Each row was made from one small tree. Brackets hold a mark, then the marks that hang from it, in alphabetical order. Every link used is in the known rows. Write each row's tree.
Known rows:
{pudu lavaz}: [ 0.43  0.20  0.93 -1.45 -0.92  0.10 -0.41 -1.32 -1.11  0.05  0.02 -0.34
 -0.29 -1.57 -0.14 -1.18 -0.40 -0.44 -0.09 -0.04]
{dimos bigi gemo {lavaz pudu} meru sapi}: [ 3.09 -0.71  4.76 -4.42 -4.63 -1.29 -0.49 -0.20  1.44 -1.37  0.33 -1.98
  2.87 -3.00  1.89 -4.23  3.49 -3.02 -2.83  0.41]
{dimos bigi gemo lavaz meru sapi}: [ 3.56 -1.25  4.11 -6.04 -4.30 -0.92 -1.15  1.30  0.56 -1.56  0.56 -1.62
  3.35 -2.01  1.70 -2.63  3.72 -2.07 -1.96  0.35]
{gemo {dimos sapi}}: [ 1.41 -1.02  0.18 -1.79 -0.58  0.01 -0.61 -1.35 -0.07 -0.50 -0.20 -0.35
  0.66 -1.59  0.96  0.45 -0.28 -1.93  1.44  0.20]
{duve {dimos bigi lavaz}}: [ 0.74 -0.99  1.48 -2.93 -2.89 -0.15 -1.17 -1.53 -0.06 -1.02  1.06 -0.74
  2.27 -0.95  0.25 -1.55  1.27 -0.89 -1.42 -0.23]
{sapi dimos}: [-0.59 -0.80  0.75 -0.18 -0.47  0.81 -0.54 -0.86 -1.00 -0.66  0.07  0.46
  0.14 -1.25  0.92 -0.23 -1.65 -0.60 -0.44 -0.46]
{duve {dimos bigi gemo {lavaz pudu} meru sapi}}: [ 2.28 -1.83  4.92 -5.56 -5.72 -1.26 -1.14 -1.59  1.92 -2.40  0.90 -1.77
  2.30 -2.59  2.10 -4.39  3.33 -3.38 -1.98 -0.08]
{sapi {dimos gemo lavaz meru}}: [ 0.83 -1.49  3.20 -4.58 -3.00 -0.13 -1.23  0.37 -0.10 -2.47  0.85 -0.17
  1.23 -1.40  2.31 -2.60 -0.20 -1.32 -1.28 -0.62]
{duve {dimos bigi gemo meru}}: [ 1.46 -2.18  2.45 -4.26 -2.82 -0.91 -1.72  0.42  1.90 -2.62  1.43 -0.55
  0.02 -0.80  2.01 -0.98  2.05 -0.80  0.71 -1.15]
{govob dimos}: [-0.02 -1.10  0.67  0.03  0.62  0.69 -0.11 -1.57 -0.16  0.81  0.77  0.73
 -0.42  0.08  1.09 -1.69 -0.85  0.29 -0.04  0.17]
{meru {dimos sapi}}: [ 1.42 -1.03  1.56 -2.51 -1.66  0.86 -0.69 -0.30 -0.39  0.72 -0.02  0.02
  0.60 -0.70  0.10 -0.99  0.78 -2.23 -1.44  0.77]
{dimos lavaz meru}: [ 0.62 -0.26  1.67 -3.32 -2.43 -0.75 -0.86 -0.23  0.32 -0.91  0.89 -0.13
  0.91 -0.69  0.24 -2.35  1.11 -0.24 -1.92  0.70]
{meru {dimos bigi {lavaz pudu} sapi}}: [ 2.38 -0.34  3.60 -2.81 -3.58  0.22 -0.47 -1.93 -0.03  0.99  0.32 -1.24
  2.93 -3.13  0.36 -4.08  2.09 -3.85 -4.61  1.05]
{sapi {dimos bigi meru}}: [ 0.82 -1.44  2.15 -2.19 -1.86  0.07 -1.90 -0.55 -0.23 -1.19  1.05  0.23
  0.41 -3.06  1.67 -1.29  0.08 -0.58 -1.69 -0.30]
{meru {dimos bigi gemo {lavaz pudu} sapi}}: [ 3.19 -0.80  4.43 -3.86 -3.77  0.04 -0.31 -0.49  0.66 -0.06  0.23 -1.65
  3.18 -2.62  1.52 -3.95  2.51 -4.34 -3.52  0.23]
{duve {dimos bigi lavaz meru sapi}}: [ 1.99 -1.98  3.36 -6.09 -5.29 -0.64 -2.07 -1.51  0.43 -1.55  1.19 -0.96
  2.55 -2.07  0.73 -2.87  3.09 -1.91 -2.11  0.66]
{pudu {lavaz {dimos bigi gemo meru sapi}}}: [ 3.09 -2.47  5.38 -5.70 -4.83 -0.10 -1.55 -1.12  0.21 -1.26  0.66 -1.46
  0.69 -3.57  2.27 -3.49  2.48 -2.39 -1.78 -0.05]

Write each row's tree:
[ 1.86 -1.55  3.50 -2.61 -2.51  0.38 -0.70 -1.13 -0.30 -0.66  0.49 -1.27
  0.34 -2.48  1.68 -2.17  0.73 -1.39 -1.10 -0.98] | {pudu {lavaz {dimos bigi gemo}}}
[ 0.25  0.19  0.60 -0.44 -0.76 -0.74  0.09 -3.06  0.72 -0.66  0.39 -0.61
  0.72 -2.13  0.93 -2.35 -1.17 -2.16 -0.67  0.02] | {gemo {dimos {lavaz pudu}}}
[ 0.26  0.20  2.03 -1.16 -1.75  0.18 -0.03 -1.99  0.38  0.57  0.57 -0.26
  0.68 -1.25  0.06 -3.76 -0.11 -2.53 -3.57  0.60] | {meru {dimos {lavaz pudu}}}
[ 1.32 -1.63  3.52 -3.42 -3.26 -0.05 -1.74 -2.44 -0.08 -0.45  1.33 -0.52
 -0.62 -3.58  1.05 -3.26  0.99 -0.67 -2.59  0.19] | {pudu {lavaz {dimos bigi meru}}}
[ 2.00 -1.30  1.82 -5.14 -2.93 -0.72 -1.45 -1.60  0.34 -1.40  0.77 -0.51
  1.49 -2.21  1.22 -1.92  0.78 -2.15 -0.57  0.92] | {gemo {dimos lavaz meru sapi}}
[ 1.11 -0.14  3.29 -3.10 -3.93 -1.00 -0.21 -1.92  0.89 -0.57  0.16 -0.96
  1.54 -2.30  0.50 -4.31  1.97 -2.45 -3.10  1.37] | {dimos {lavaz pudu} meru sapi}
[ 2.36 -0.35  2.10 -1.99 -2.60 -0.64 -0.43 -3.00  0.31 -0.26  0.15 -1.64
  2.93 -3.94  1.23 -2.63  1.04 -3.51 -1.78  0.54] | {gemo {dimos bigi {lavaz pudu} sapi}}
[ 2.64 -0.86  2.95 -3.80 -3.53 -1.27 -1.22 -2.90  1.24 -1.02  0.81 -1.33
  2.19 -4.53  1.68 -3.59  1.72 -3.31 -2.19  0.85] | {gemo {dimos bigi {lavaz pudu} meru sapi}}
[ 1.85 -0.48  0.46 -2.28 -0.99 -0.40 -1.05 -1.36 -0.19 -0.61  0.83 -0.84
  2.37 -2.27  0.97 -0.74  0.05 -1.27 -0.56 -0.14] | {gemo {dimos bigi lavaz}}
[-0.74 -1.10  2.65 -0.06 -2.11 -0.50 -0.15 -2.73  1.91 -0.42  0.82  0.02
 -1.96 -1.82  1.14 -3.69  0.11 -1.20 -2.54  0.40] | {lavaz {dimos meru} pudu}
[ 0.53 -0.31  1.41 -2.20 -1.81 -1.36 -0.73 -2.95  1.60 -1.43  1.07 -0.36
 -0.04 -2.65  1.36 -3.37 -0.50 -1.92 -1.17  0.33] | {gemo {dimos {lavaz pudu} meru}}
[ 1.36  0.10  2.61 -1.48 -2.12  0.02 -0.43 -1.84  0.36  0.76  0.85 -0.77
  1.86 -2.50  0.31 -3.84  1.00 -2.67 -4.35  0.43] | {meru {dimos bigi {lavaz pudu}}}
[ 1.44 -1.01  4.46 -3.21 -3.64 -0.62 -0.98 -1.07  0.80 -2.14  0.98 -0.98
  1.87 -3.67  2.76 -4.18  0.69 -2.40 -2.97 -0.71] | {sapi {dimos bigi gemo {lavaz pudu} meru}}
[-0.20 -1.02  2.72  0.67 -1.38 -0.08  0.88 -1.45  1.70 -0.77  0.00 -0.72
 -0.98 -0.74  1.80 -2.64 -0.12 -1.86 -0.93 -0.84] | {lavaz {dimos gemo} pudu}
